Each row comes from the steps of one path. Every step used is in the known rows, and no mark comes twice. Write the path behind each row, first mark first.
Known rows:
nomov lobu migoli sumup minukez kisis: [-28  18  41  -9 -70  24 -32  -4  -8 -34 -43 -12   3 -15  35 -29 -39 -26
  11 -19  16  -9 -32 -14 -29 -19 -31  -7  24]
sumup migoli: [  4  57 -38  38  24   2 -12  15  21 -32   0  -7   8 -26  52  37   9 -32
  13   9  -4 -18  -4  29 -15  22 -22 -30  36]
keled nomov sumup migoli tapu: [  2  -5   8  50  27   8   7 -22 -22   1 -20 -16  -5  -5  74  23   1  -6
   3  23 -15 -20   9 -17 -34  11  -3  -9  62]
tapu migoli sumup: [-27  32   6 -29 -48 -46 -19  27   7  -8   4 -12 -21 -19  51  16 -21 -19
   4   2  -9 -24  20  39  -3  16 -23 -18  35]
nomov sumup minukez: [ 11  14   5  23  -1  -1 -18   5  14 -17 -43   6   9 -16  71  -2  19 -40
  -1   5 -21 -26   4 -13 -28  16 -45  10   7]
minukez sumup nomov lobu kunov: [-32 -28  -8  12  -8  16  -4 -22  50  -2 -42 -13 -18  28  21  30  38 -47
  15  -3  18   7 -90 -29 -44  14 -76 -30  11]
minukez kisis: [ -9  18 -18   9 -26  -7 -28 -21  14   2 -23  -8  28   4  39  18  32 -54
  10  29  -5 -22 -18 -33  19   7 -23 -13  30]
sumup nomov lobu migoli tapu: [ -4 -25   7   2 -34   9 -33 -29  -9   2 -31 -15 -15 -26  60  30   2 -35
 -14 -18   8   2 -34 -25 -37  -9 -13 -24  41]
tapu migoli: [-11  36 -20  -8 -40 -33 -34  14  17  -5  -1 -16  -4 -10  53  40  29 -41
  15  11 -11 -19  -3  30   4  23 -31 -13  42]
kisis deki: [  1  19 -32   6  -5  -5  13  -3  38  -8 -13  12  12 -12  58  25  22 -33
 -26   7 -25 -44   0  19  14   2 -56  -1  12]
tapu migoli sumup minukez kisis: [-18  36  25 -34 -76  -9  -9  27  12   6 -32 -37  10 -23  56 -10 -21 -49
  37  21  -4 -19 -33 -22   2 -23  -7  -8  37]
keled nomov sumup minukez kisis: [ -3  -2  12  27 -13  19  -3 -21  -8  16 -64 -25  38  13  64 -19  20 -50
  25  22 -13 -25 -23 -65 -15  -2 -35  25  19]
deki kisis: [-18  26 -10  16  -5 -38   7   5  16 -39   6   4  17  -9  49  29  13 -67
 -12  10   4 -12  27  24   3  19 -41  -3 -17]
lobu nomov sumup minukez kisis deki: [-29 -57  23  23 -22  27  24 -31  42   9 -58   3  -6  -3  71 -24  12 -52
  -9  14 -23 -44 -19 -49 -21  -5 -47   5   2]
minukez kisis deki: [-16   8 -10  -2 -30   7  12 -20  41  12 -25   1  24   4  50  23  29 -47
  -5  30 -19 -50 -31 -19  30 -15 -43   5  22]
keled nomov sumup: [ -9  -8 -10  32  19 -15 -13 -22 -14   2 -28  -2   9  17  60   9  20 -19
 -10   8 -21 -29  28  -7 -21  33 -54  15  16]
minukez sumup nomov lobu: [-16 -13  -7   5 -13   1   0 -32  28  14 -34  -8  -5   0  35  58  28 -78
  13  10  15   7 -71 -35 -25  -5 -71  -9  10]
lobu migoli tapu: [  7   5 -16  11 -34  -8 -57   1  -8 -12  -7  -8  -8 -17  42  13   4  -5
 -28   4 -14  -1   7  -2 -21   1   3 -36  63]
tapu migoli lobu kunov: [-41  26   4 -20 -10 -25 -29  15  27 -17   4 -30 -45  11  42   2  15  -1
   6  -6  -3 -21 -17  10 -11   7  10 -24  46]
nomov lobu: [ -3  17 -15  14 -10 -11 -25 -37  -6 -28 -20  18  15  -9  50  32  30 -40
  -3 -10   6 -20   4  17   0  27 -56  -2  11]
migoli lobu kunov: [-19  21 -12  -1  29 -12 -21   3  21 -32  -6 -12 -22   8  39 -19  11   3
 -20 -10  -3 -22  -1  -8  -9  10   5 -30  21]
lobu nomov sumup migoli: [-33 -23  -2  59  37   2 -11 -14  20 -29  -9   5 -41 -11  61  14  -3 -24
  -9   2 -10 -20  21  19 -54  50 -29 -35  27]
keled nomov lobu: [ -2  10 -27  24   5  -3  -8 -43 -31 -12 -32   1  33   3  54  20  23 -35
   4 -17   5 -12  11  -3  -3  30 -59   9  11]
lobu migoli sumup minukez kisis deki: [-25  20  25 -20 -64  29   6  32  38 -14 -33 -21   2 -25  43 -32 -44 -20
 -11  -2 -14 -34 -37 -12 -13 -42 -30  -4  24]
kunov lobu nomov: [  2 -10 -16  10 -10 -14 -32 -35 -12 -17  -6   8 -16 -36  42   2  13 -46
 -44 -21   1  -2  56 -35 -23  18 -18 -18  -2]
nomov lobu migoli: [-20  16  -5  22 -32  -1 -52 -18  -4 -41 -12   9 -10  -4  35  28  10 -17
 -10 -27   9  -7   0  34 -28  26 -52 -11  32]
kunov lobu nomov sumup minukez kisis: [-14 -32  44  12 -38  16 -21 -51  -5  -2 -49   1 -16 -22  56 -26  12 -63
 -15  -2   1 -16  17 -92 -38  -7 -15  15   1]

Which path is each row?
[ -5  -6   6  14 -47   2 -53 -36 -26 -25 -15   4 -12 -14  45  24   7 -11
 -21 -13   5  -3  -3   6 -26   5 -18 -18  54] | nomov lobu migoli tapu
[-36   1  28 -39 -45 -28   4  -3   5   4 -22 -17 -31 -27  69  31 -23 -45
  16 -18  13 -22 -21  12 -19   4 -40  -8  13] | tapu migoli sumup nomov lobu
[ -7   8 -10 -23   6 -25   8  22  18   1 -24 -16  -4 -36  60   0 -30 -39
 -14  -6  -3 -17   3 -14 -15   3 -28 -28  -4] | migoli sumup nomov
[ -4 -35  -2  38   9   2 -16 -11  15 -16 -47   3 -12 -18  69 -23  10 -41
 -14  -7 -17 -17  25 -21 -48  34 -40 -16  -2] | lobu nomov sumup minukez
[-32  13  20  -5 -38 -11 -37  -4 -14 -49  -6   9 -28 -13  32   4 -37   4
 -22 -34  12 -14  23  46 -35  15 -46 -17  25] | nomov lobu migoli sumup
[ -8  22   9  10 -27  19 -16   8 -36 -38 -39 -21  12 -24  48 -32 -54  -6
  -4 -48   7   1   5   8 -46   0 -47   2  13] | keled nomov lobu migoli sumup minukez
[-17 -37  14   1 -49  14 -28 -32   8  19 -27 -23 -31  -4  28  49   3 -48
  -6   7  12  24 -80 -44 -49 -26 -33 -26  54] | minukez sumup nomov lobu migoli tapu
[  7  25 -18  31  -6   7  -8  -5  18   2   1 -16  -8 -14  31  57   4 -40
  12  50  -4   9 -55 -20 -24 -15  -5 -42  73] | minukez sumup migoli tapu
[ 13  35 -16  10 -31  15 -17  -3  16  -2 -50 -20  51 -19  52  -7  24 -69
  25  22  -6 -14 -39 -51   7 -15 -19  -9  19] | sumup minukez kisis
[-24  22  18  35  66   4  14 -15 -15 -12  -3 -19 -30  -4  70  13 -18  -7
   2   6  -9 -29  13 -10 -30   5   7   8  40] | keled nomov sumup migoli lobu
[ -4   0 -14   7   2  -5  -2 -29   8  -1 -38  -2  10 -25  66  36  23 -62
   5 -16  11 -16 -26 -16 -13  16 -52  -4  -1] | sumup nomov lobu
[-13  17  28 -32 -38 -11 -26  20  -1 -13  -4 -19 -41 -50  39  -4 -47 -21
 -46 -38   9  -4  20 -27 -50 -23 -12 -12   7] | kunov lobu migoli sumup nomov
[-41 -46  24  11  41 -25 -14 -37  -3 -13  -9   5 -57  -5  60  -9 -10 -20
 -37  -5 -13 -25  49 -24 -32  24   2 -13   9] | migoli lobu nomov sumup
[  5 -25  26  23 -14   4 -20 -31  -7 -19 -34  11 -26 -40  64 -21   9 -46
 -35 -25  -7 -10  50 -55 -54  10 -29   9 -12] | kunov lobu nomov sumup minukez
[-12  17  -9  56  40   8   2  -8  -3 -12 -15 -11  -3   1  64  24   5 -14
  10  11 -12 -26  12  10 -35  31 -37   2  38] | keled nomov sumup migoli
[-37  38  -4  25  37  16  -2  19  50 -30   9 -27 -47  19  11  17  -3  -6
  11  19   8   2 -69  -7 -36  -7   1 -47  54] | minukez sumup migoli lobu kunov
[-22 -12  24  43  14   5 -15 -34   1 -29   0  13 -56 -31  55  16   0 -27
 -29 -15   3 -18  48 -14 -60  28 -18  -9  17] | kunov lobu nomov sumup migoli
[-10  62  -9  16  48  -1   0   8   9 -30  11 -16 -18 -34  58  25 -17 -26
   3   5  -1 -19  -4   9  -7  -3  24 -24  41] | sumup migoli lobu
[-20   1 -16  22  -7   3 -30 -23  15 -45 -26  12  -1  16  35   3  40  -9
  -1 -23   9 -21 -15  22 -19  44 -61 -20  10] | nomov lobu kunov
[-21 -40  24  19  -5 -18 -30 -49 -11 -14 -12  23 -45 -16  51   2  16 -35
 -49 -17  -5 -19  64 -35 -45  29 -31   2  -1] | kunov lobu nomov sumup
[ -5   0 -30   4  -5  -7  -4   0  45  26 -25 -22   0  -3  33  47  22 -75
   3  27  -2   9 -64 -43 -23  -6 -49 -27  18] | minukez sumup nomov
[ -9 -37  39  35   4   6 -15 -49 -21 -12  -3  10 -57 -39  64  14  -6 -21
 -40   1  -2 -11  49 -45 -57   8  16 -19  43] | kunov lobu nomov sumup migoli tapu
[-39   3  -9  28  46   5   5 -15  29 -13  12 -24 -52 -16  25  26 -27 -43
  -3  19   7  13 -30 -22 -39  -5  11 -57  45] | minukez sumup migoli lobu nomov
[ 18  41 -10  -7 -10 -12  -2  34   3 -28 -30  -7  19 -45  57 -25 -32 -30
  -7  -9 -11 -16  12  -3 -13  -2 -28 -17  -2] | migoli sumup minukez
[  8  24 -11   1 -37  29  24  -2  45   7 -50 -11  44 -19  66  -1  24 -63
  11  22 -19 -39 -52 -38  20 -30 -38  11  13] | sumup minukez kisis deki
[-27  13   7 -42 -36 -38   1  35  24  17 -13 -32 -26 -33  64  19 -26 -44
   8  -2  -4 -18 -13   4 -13   3 -20 -22  22] | tapu migoli sumup nomov
[  0  36  -1   3 -42  -6 -63  -2  -8 -30   9   0 -20 -27  28  17  10 -21
 -41 -26   3  -1  33  -5 -30  -1 -22  -1  29] | kunov lobu migoli
[-26  13 -17  27  59   0   3 -10   6 -31   7 -19 -38 -38  56   7 -29 -28
 -10  -7   1  -6  15  -2 -27  13  29 -50  32] | sumup migoli lobu nomov
